Each row was made from one walk, in order. Every step used is in the known rows, and no mark comes twice. Write each row's walk.
In the rows, zero is written as 128.
Known rows:
debof > kefuno > fazi > mufe > napen > tetim > vevati: [130 157 187 113 168 138 133 115  94 140  65 163 184 174 163 152 128 102
  95  97 131 139 150 113 173 131 120 129 133 198 120 112 149 122 124 136
 122 112 161 150  80 105 160 169 123  49 129 130 158  74]
napen > kalilit: [102 120 154 106 105 123  84 128 135 122 130 128  93 116 158 118 127 136
  70 135 122 132 140 147 139 116 118 133 135 138 150 144 121  91 126 113
  90 135 142 121 151 135 130 133 116 130 141 138 165 132]
kalilit > gituz > valug > delaf > mufe: [152 109 116 169  90 111  75 109 119 161 131 122 104 149 156 113  86 129
 106 175 203  93 192 117  78 103  89 149 184 130 180 163  31 131 133  85
  41 163 161  83 188 152 144  97 102 202  99 150 136 147]
bozited > mufe: [109 128 164 138 112 128 128 150 118 117 110 131 103 133 161 128 143 134
 104 104 171 130 154 125 143 128 119 126 129 135 175 112 108  94 136 122
 132 129 143 115 119 121 116 130 118 141 127 150 156 127]
gituz > valug > delaf > mufe > fazi > kefuno > debof: [171 118 164 164  74 144 110  92  86 119  91 135 102 185 168  83  63 147
  90 141 248  96 205 108  93 146 108 129 168 161 130 155   5 146 115 139
 100 144 140 102 143 105 185 122  72 168 134 120 158  82]
gituz > kalilit > napen > tetim > zarar: [118 114 148 115 111  94 124 124 115 132  95 161 139 152 127 108 125  84
 118 155  95 144 110 174 144  65 110 163 118 142 179 111 120 109 137  80
  54 116 173 150 150 137 164 145 138  96  98 116 143 154]
zarar > tetim > debof > kefuno > fazi > mufe > delaf > valug: [194 135 225 140 151 152 115 139  96 116  79 137 206 189 172 154  85 114
  81  77 180 101 170  94 131 155 125  95 145 178 146 101 121 109 136 122
  69 129 179 127  75 109 163 153 116 109 128 132 160  73]
debof > kefuno > fazi > mufe > napen > tetim: [121 157 188 114 178 139 122 114  96 132  69 153 167 151 166 160 100 125
  86  97 143 138 166 113 153 145 122 125 138 188 119 124 138 120 114 140
 134 122 152 132  87 112 163 159 118  78 137 130 155  72]
vevati > tetim: [127 129 162 113 129 122 110 136 134 112 114 150 101 120 174 124 134 116
 115 114 114 128 125 135 153 113 122 148 126 118 168 105 106  97 130 104
  76 121 165 148 128 147 127 157 119 123 136 139 148 132]
tetim > debof: [127 117 143 112 139 121  90 159 125 114 110 138 120 139 154 117 116 124
 110 109 117 126 127 132 146 127 132 136 138 149 169  96  97 107 117 111
 105 127 148 134 123 141 139 151 106 126 140 134 166 132]
fazi > mufe: [105 138 159 136 117 124  99 144 115 115 105 129 110 123 167 150 118 137
 102 137 161 129 159 119 145 126 117 118 128 139 166 133 134  95 152 130
 135 128 151 112 126 122 143 136 105 135 135 152 151 125]
mufe > napen > kalilit: [114 131 177 104 134 123  87 114 124 127 136 131 109 123 159 119 133 131
  64 115 111 146 141 145 132 105 107 135 120 150 120 150 127  91 119 104
  99 140 143 106 148 144 131 123 133 120 130 134 157 138]
fetuk > kalilit > napen: [120 131 148 107  59 107  99 109 143 122 104 125 136 137 146 128 115 129
 104 166 130 145 146 162 123 101 115 149 118 154 174 113 127  99 142  80
 102 140 144 119 155 138 122 127 128 137 103 139 141 153]
vevati > tetim > debof > kefuno: [148 116 173  96 163 128  97 160 129 114  94 161 137 153 176 117  95 108
 101  85 111 114 117 128 168 147 139 140 145 150 165  78  89 118 109 115
  76 117 166 159  93 150 131 178 115  77 142 119 165 105]
kalilit > gituz > valug > delaf > mufe > fazi > kefuno: [150 114 147 171  40 128  87  91 108 165 101 117 101 182 169 104  56 136
  96 168 247  87 213 109  78 122  79 136 184 140 178 173  11 147 124 102
  57 158 149  82 174 119 166 105  88 182 109 131 150 110]
bozited > mufe > delaf: [129 141 173 157  90 130 132 139  97 114 106 120 115 137 161 124 150 142
 110  94 191 123 169 114 135 134 106 123 122 134 190 119 115  86 141 101
 121 134 156 102 122 110 130 112 124 165 128 160 157 116]
vevati > tetim > napen > kalilit > gituz > valug: [109 106 180  96  73 103  80  93 140 173 137 137 106 118 170 124 138  92
  63 158 117 107 131 156 122  77  95 159 160 125 154 156 101 117 139  93
   4 156 183 120 166 159 117 120 124 111  98 121 147 148]
valug > gituz > kalilit: [120 121 198 126 119 106  76 128 129 103 126 142 114 108 160 129 105 126
 106 146 154 149 159 137 118  91  95 142 138 137 175 165  70 109 125 111
  98 151 151 108 171 145 147 113 115 146 100 130 160 143]
fetuk > kalilit: [110 134 147 111  83 117  97 120 148 110 116 127 119 117 164 123 112 130
 104 144 136 142 145 147 137 113 118 140 127 141 158 128 124  95 129 101
 113 128 142 114 146 130 124 127 116 146 126 142 158 129]
zarar > tetim > debof > kefuno > fazi: [166 123 193  92 168 145 108 140 128 130  69 155 167 171 172 144  86 117
  87  78 122 110 127 121 161 153 148 138 152 182 127  78 107 127  93 139
  90 117 154 171  71 139 145 184 103  67 140 120 171  85]
delaf > valug > gituz > kalilit: [137 116 202 138 124 105  79 130 135  90 143 134 134 117 156 113 106 108
 105 134 165 155 177 129  85  80  82 126 145 137 183 170  54  98 137 101
  70 159 160  91 188 148 146  99 116 167  84 123 153 141]
kalilit > gituz > valug > delaf > mufe > fazi: [158 115 138 170  51 126  83 102 122 171 121 120  99 169 160 111  71 138
 102 168 226  87 200 118  70 109  95 151 183 116 189 162  22 143 125  82
  42 167 153  82 184 132 160  97  98 200 111 146 146 136]
fetuk > kalilit > napen > mufe: [118 124 149 124  76 111  86 125 146 128 107 134 138 158 144 134 110 123
  79 170 128 167 149 162 133 103 119 137 140 148 172 127 130 103 125  75
 109 136 157 123 173 144 137 131 142 158 120 144 143 157]
valug > delaf > mufe > napen: [176 140 141 159 140 128  94 116  97 126 133 140  98 150 155 112 111 147
  99 124 167 137 169 113 112 126 101 135 147 144 143 136  72 113 123  99
  97 146 152  90 166 139 145 114 111 169 132 149 137 139]
debof > kefuno: [134 127 150 109 128 125  92 138 125 117  94 141 115 129 171 121 103 133
  95 105 145 140 152 122 145 146 126 130 141 160 160 118 107 107 114 134
 121 133 144 133 110 137 141 148 110 109 140 132 160  99]
fetuk > kalilit > gituz > valug: [ 99 115 142 117  62 100  79 100 158 149 125 114 142 122 159 124 100 110
 101 173 161 112 172 154  90  81  94 155 151 143 170 163  90 115 129  73
  59 158 146  93 163 149 119 102 123 166  84 138 147 140]
bozited > mufe > delaf > valug > gituz > kalilit > napen: [155 124 239 170  69 107 115 118  95 108 124 123 165 151 136 121 123 119
 105 130 211 144 197 131  71  81  61 122 126 137 223 153  63  90 161  66
  70 175 172  63 182 129 142  73 144 187  50 134 141 146]
valug > delaf: [146 131 135 140 113 121  96 125 122 108 123 125  90 124 163 117 112 140
 113 124 149 125 159 122 130 124 114 139 150 134 174 123  77 104 126 111
  95 138 147 119 156 140 141 122 114 166 126 149 153 143]
fetuk > kalilit > gituz: [ 98 127 134 107  66 105  78 105 153 151 118 122 133 125 161 131 108 126
 105 165 140 126 154 144 125  97  99 148 142 148 165 138 115 101 127  88
  74 143 136 102 155 142 115 120 123 149 102 142 152 141]
kefuno > fazi > mufe > delaf > valug > gituz: [147 154 219 167 103 132  94 107  94 103 110 111 174 143 167 160 120 141
 108 116 207 119 214  89  93 115  85 102 152 162 193 157  94  99 155 122
  96 156 170  85 151 107 170 104 110 182 100 150 161  97]
valug > delaf > mufe > napen > kalilit > fetuk: [144 119 153 132 102 121  74 103 121 123 156 129 115 160 149 115 100 162
  57 171 143 140 162 158 109 111  94 134 145 139 124 155  80 106 138  86
  63 162 152  69 190 137 135 112 126 169 124 139 158 156]
fazi > mufe > napen > kalilit > gituz > valug: [ 89 115 192 129 114 111  78 101 119 169 132 116 141 129 159 150 103 117
  53 160 158 107 184 140  97  81  82 128 145 151 128 199 114 108 139  88
  73 157 155  67 163 147 135  90 133 133  84 136 141 135]
zarar > tetim: [144 127 161 117 131 124 118 138 127 118 107 140 104 127 168 127 138 119
 105 113 120 130 123 132 152 111 124 145 123 129 134 105 119  95 129 104
  72 118 156 146 120 143 128 153 119 118 131 138 148 141]
fetuk > kalilit > napen > mufe > delaf: [141 132 160 143  53 115  86 111 122 126 107 123 149 165 148 130 117 129
  86 161 150 157 162 149 125 108 107 133 131 146 186 135 140  93 131  58
  96 144 169 108 177 130 147 118 147 180 126 155 144 145]
gituz > valug > delaf > mufe > fazi: [167 121 148 174  72 139  98 117 116 125 123 129  87 158 160 102  76 137
 102 148 220 102 194 121  79 124 111 141 168 111 180 153  33 137 128  93
  74 155 158  96 172 124 161 105  90 200 138 145 151 128]

Which walk is each row?
[126 133 161 141  94 139  93 142 128 128 104 139  99 160 166 126 108 131
  83 116 153 153 157 120 140 131 131 124 153 125 170 136 109 112 100 105
 121 126 151 134 147 127 165 140 119 160 171 147 168 125]
napen > mufe > fazi
[103 147 178 129 117 141 104 126 118 123  87 126 137 134 172 170 112 142
 102 130 167 123 172 114 140 136 128 116 138 163 163 129 141 106 135 152
 152 132 145 125 111 113 156 149  97 127 141 153 157 105]
kefuno > fazi > mufe
[148 138 121 137 153 121 133 138  91 138 113 167 125 167 140  97 167  98
 114 124 117 154 125 131 154  96 107 151 122 155 133 110 113 109 132  83
  71 115 169 133 141 125 145 153 120 103 137 137 141 128]
delaf > mufe > napen > tetim > vevati
[115 132 171 108 172 138 111 152 107 131  58 158 168 168 162 153  77 122
  95 108 137 108 145 119 169 159 145 125 158 184 162  94 118 128 113 150
 115 113 156 155  71 111 162 186  99  75 150 127 174  73]
napen > tetim > debof > kefuno > fazi > mufe
[101 147 214 113 135 140  93 104 111 132 110 129 149 140 166 166 114 147
  55 127 139 132 169 131 134 125 111 113 132 175 114 162 153 103 131 138
 137 135 142 100 128 118 148 128 115 106 135 141 160 108]
kefuno > fazi > mufe > napen > kalilit
[132 109 136 147  89 103  79 102 129 153 129 113 113 124 160 120  98 118
 110 152 177  95 184 129  86  94  90 152 178 132 182 160  43 122 127  84
  51 165 154  97 174 159 140  94 119 185  85 145 144 152]
kalilit > gituz > valug > delaf
[125 113 174 116  89 108  92 124 123 118 109 141 124 129 143 125 109 118
 100 160 134 155 151 159 118  96 111 143 117 144 185 130 113  99 138  92
 108 147 150 118 159 151 156 125 125 127 100 134 138 158]
gituz > kalilit > napen
[144 112 204 135  95  96  80 116 127 104 131 133 148 132 139 119 108 109
 105 157 160 160 178 146  73  69  78 135 137 145 201 151  59 103 149  83
  66 168 160  93 195 159 149  95 130 157  64 120 137 159]
delaf > valug > gituz > kalilit > napen
[109 124 175  87  77 104  83  98 139 180 132 140  97 123 174 125 147 111
  74 147  97 122 115 146 152  94 103 153 148 129 149 129 127 103 136 108
  16 144 171 127 151 149 114 140 124  95 117 126 150 149]
vevati > tetim > napen > kalilit > gituz
[124 143 140 116 163 116 123 129 104 119 109 147 114 124 149 112 146 111
 113 102 102 152 129 138 143 101 110 151 119 146 133 112 113 100 115  88
  85 124 152 132 134 137 144 144 129 117 132 133 146 128]
mufe > napen > tetim
[122 123 118 116 107  92 133 126 111 139  88 148 131 155 127 106 148 100
 127 135  90 133 106 166 157  80 119 161 124 149 177  89 124 107 137  89
  55 111 170 159 137 137 148 155 134  97 107 126 142 144]
kalilit > napen > tetim > zarar
[ 86 134 214 101 110 133  86  96 127 126 117 122 170 153 164 174 109 154
  46 153 132 138 168 159 129 115 109 113 130 169 113 154 155 100 139 125
 125 149 142  88 133 119 145 136 126 115 119 137 167 120]
kefuno > fazi > mufe > napen > kalilit > fetuk
[192 133 179 157 109 128 111 130 104 126 127 137 120 157 164 117 167  94
  79  96 140 162 142 109 135 108 104 111 149 128 140 126 136  88 142  93
  35 138 206 126 153 139 154 127 135 165 145 143 139 137]
zarar > tetim > napen > mufe > delaf > valug
[140 129 168 138 123 110  90 129 127  99 135 121 124 120 157 113 129 125
 114 115 157 141 170 119  97  93  91 126 151 143 178 143  60  99 134 104
  75 152 156 104 167 145 136 112 116 168  98 132 152 130]
delaf > valug > gituz
[138 133 228 171 105 117  84 125  97  90 135 121 153 126 159 136  99 124
 101 139 212 138 203 110  84  91  71 102 133 132 199 190  87  90 167  97
  80 162 179  61 182 120 167  83 119 190  85 141 149 127]
fazi > mufe > delaf > valug > gituz > kalilit
[159 155 229 155 115 136  92 105  97 104  90 117 185 158 176 159  94 143
  96  99 225 120 216  82  99 141  92  93 162 176 181 157  90 110 142 139
 101 157 169  89 127 106 171 113 109 153 101 141 161  64]
debof > kefuno > fazi > mufe > delaf > valug > gituz
[142 133 158 136  83 145 115 111  86 123  73 146  98 182 168  96  96 163
  94 126 210 126 172 107 130 157 122 119 137 173 122 127  63 126 111 154
 134 122 127 120 112  92 172 158  72 121 159 122 166  74]
delaf > mufe > fazi > kefuno > debof
[140 117 213 145  75 101  71 111 125  79 148 117 166 132 153 119 110 127
 105 154 176 155 188 145  70  78  69 121 131 129 193 169  63  89 151  70
  49 177 171  67 199 139 157  90 135 197  74 131 163 141]
mufe > delaf > valug > gituz > kalilit > fetuk
[136 126 155 113 129 112 121 133 129 122 109 154 119 146 168 116 144  99
 118 101  99 114 102 145 170  93 122 145 125 129 163  97 121 103 129 105
  63 101 176 158 120 140 134 158 125 100 128 129 155 130]
vevati > tetim > zarar
[116 146 182 121 187 138 118 135  92 130  82 149 175 163 149 155 112 115
 100 103 112 126 139 123 153 126 129 130 137 175 134 102 126 122 118 123
 113 118 156 137 101 117 163 166 112  93 137 131 162 105]
kefuno > fazi > mufe > napen > tetim > debof
[163 128 119 160 113 126  93 134 114 121 127 137  80 146 157 114 102 152
 111 145 180 122 167 116 121 133 114 135 157 133 171 129  67 112 134 110
  89 142 155 108 169 133 144 127  98 181 141 157 147 139]
valug > delaf > mufe
[ 88 116 144 105  87 108  75 112 139 167 127 119 107 123 157 127 121 136
  73 156 129 118 149 141 131 102 100 141 148 140 157 153 114  95 124  97
  59 144 138 107 159 145 126 122 124 133 114 139 160 141]
napen > kalilit > gituz
[120 126 149 112 118 125 108 113 100 103  80 136 115 143 170 103 119 145
 103 111 161 135 155 120 150 142 121 122 135 191 121 120  85 107 112 159
 141 120 125 132 104 119 154 154  91 108 133 120 163  90]
fazi > kefuno > debof
[141 111 213 163  93 106  58 127 129  87 151 126 168 158 156 129 106 123
  79 156 176 177 191 138  78  82  70 106 156 125 194 185  65  91 136  64
  56 170 187  70 215 146 171  93 147 222  95 134 164 147]
napen > mufe > delaf > valug > gituz > kalilit > fetuk
[114 128 112 120 135 106 130 137 118 129  99 150 116 141 147 104 146 101
 128 116  92 126 107 147 167  94 120 152 133 140 162 104 118 103 122 106
  62  99 166 160 129 124 149 158 122 105 134 131 159 125]
napen > tetim > zarar
[121 142 187 138 140 127 134 135 106 119 114 135 123 139 156 128 150 128
  94  82 155 144 157 126 131 119 108 126 120 152 142 119 108  96 123 108
 142 132 140 103 115 129 114 119 133 128 114 144 149 127]
bozited > mufe > napen
[125 127 172 131  98 145 106 118 102 120  74 144 112 185 174 106  94 147
  75 109 178 148 165 111 151 154 127 110 155 174 121 138  77 123  87 151
 146 113 130 141 115 106 184 159  98 131 168 121 172  82]
napen > mufe > fazi > kefuno > debof
[133 121 176 126  72 133 110 106  95 129  60 146 128 200 157 107  99 145
  74 133 170 151 164 129 138 141 123 116 147 182 134 121  82 124 100 128
 141 125 135 144 123 113 181 154 113 119 142 116 158 100]
kalilit > napen > mufe > fazi > kefuno > debof
[166 141 233 104 192 148 113 135 100 133  69 156 191 180 173 171  80 119
  70  75 136 114 142 109 159 152 135 118 140 196  94  94 132 129 108 140
 121 114 157 140  58 128 145 170 117  52 129 120 157  85]
zarar > tetim > debof > kefuno > fazi > mufe > napen
[164 128 183 172  91 105  80 120 100 114 122 118 154 167 141 119 133 122
  97 132 172 159 186 115  87  92  77 116 156 143 210 151  74  96 137  64
  61 166 185  96 197 143 164  96 147 203  94 145 138 145]
kalilit > napen > mufe > delaf > valug > gituz
[120 146 186 119 128 143  98 125 118 126  69 138 149 144 178 171  85 144
  83 116 178 126 179 107 148 162 134 109 149 181 156 125 141 118 123 166
 159 130 143 131  85 113 158 157  99  98 143 144 163  75]
debof > kefuno > fazi > mufe
[165 115 126 172 108 123  89 129 114 120 133 128  87 140 155 104  96 129
 103 154 200 109 186 126  89 117 109 141 167 125 176 154  39 126 136  98
  70 154 164  95 178 144 150 107  97 195 125 153 141 137]
gituz > valug > delaf > mufe
[132 116 238 164  72 108 102 126 118  86 145 123 167 147 151 125 119 133
  97 136 210 147 201 141  76  84  63 112 130 127 205 163  58  86 162  75
  67 172 173  50 176 122 137  76 138 202  61 134 166 138]
bozited > mufe > delaf > valug > gituz > kalilit > fetuk
[134 132 156 128 133 128  87 121 113 133 139 142 101 146 149 114 124 141
  56 135 140 147 153 140 122 114 106 130 130 149 116 152 116 100 127 101
  94 141 148  94 161 133 137 125 116 132 143 141 152 131]
delaf > mufe > napen > kalilit
[120 157 172 126 166 124 135 110  93 138  81 150 168 165 149 153 135 108
 106 104 113 124 130 133 161 101 115 129 132 175 125 118 152 118 121 128
 107 104 164 141 103 108 168 154 124  82 126 136 152 103]
kefuno > fazi > mufe > napen > tetim > zarar
[160 129 150 172 117 128  90 141 109 108 131 122 132 151 159 113 137 116
  93 104 168 157 179 103 111 118 100 102 149 133 182 148 109  84 130  84
  80 142 179 110 169 131 166 114 134 204 147 155 151 123]
napen > mufe > delaf > valug
[161 123 194 151  84  95 118 109  91 112 118 146 174 159 126  94 147  79
 126 148 148 153 158 144 102  51  65 153 119 143 210 141  76  96 162  45
   5 157 193 113 194 130 167 105 147 145  57 119 141 144]
mufe > delaf > valug > gituz > kalilit > napen > tetim > vevati
[123 108 200 129  99  96  69 124 150  81 151 128 152 127 154 123 102 122
 100 162 156 166 176 155  76  72  76 126 142 129 181 164  57 100 146  87
  61 169 161  78 192 151 143 104 124 175  74 119 163 154]
delaf > valug > gituz > kalilit > fetuk
[149 111 159 150  19 121  72  81 123 192 137 124  82 161 161 106  91 133
  56 183 199  95 181 130  80 101  93 148 191 117 163 182  52 142 138  99
  10 174 166  75 196 127 152  89  99 173 114 132 155 141]
tetim > napen > kalilit > gituz > valug > delaf > mufe > fazi
[118 129 171 141  87 142 101 130 116 124  85 135  98 173 175 119  98 137
  77 120 174 151 168 115 148 145 113 110 155 148 156 143  96 118  99 129
 133 119 147 133 138 111 173 151 107 138 170 135 171  97]
napen > mufe > fazi > kefuno
[122 115 153 111  99 101 125 128 114 133  99 165 140 150 129 107 145  81
 121 162  99 158 119 167 148  71 107 165 108 147 180 111 123 104 146  73
  62 127 170 151 153 137 151 145 136  92  99 121 143 158]
gituz > kalilit > napen > tetim > vevati
[103 107 173 112 112 107  75  93 131 166 141 118 136 129 153 124 115 111
  58 145 137 116 168 149  88  77  82 146 148 151 131 187  92 109 119  74
  49 163 148  86 166 160 132  94 138 139  89 129 147 140]
mufe > napen > kalilit > gituz > valug
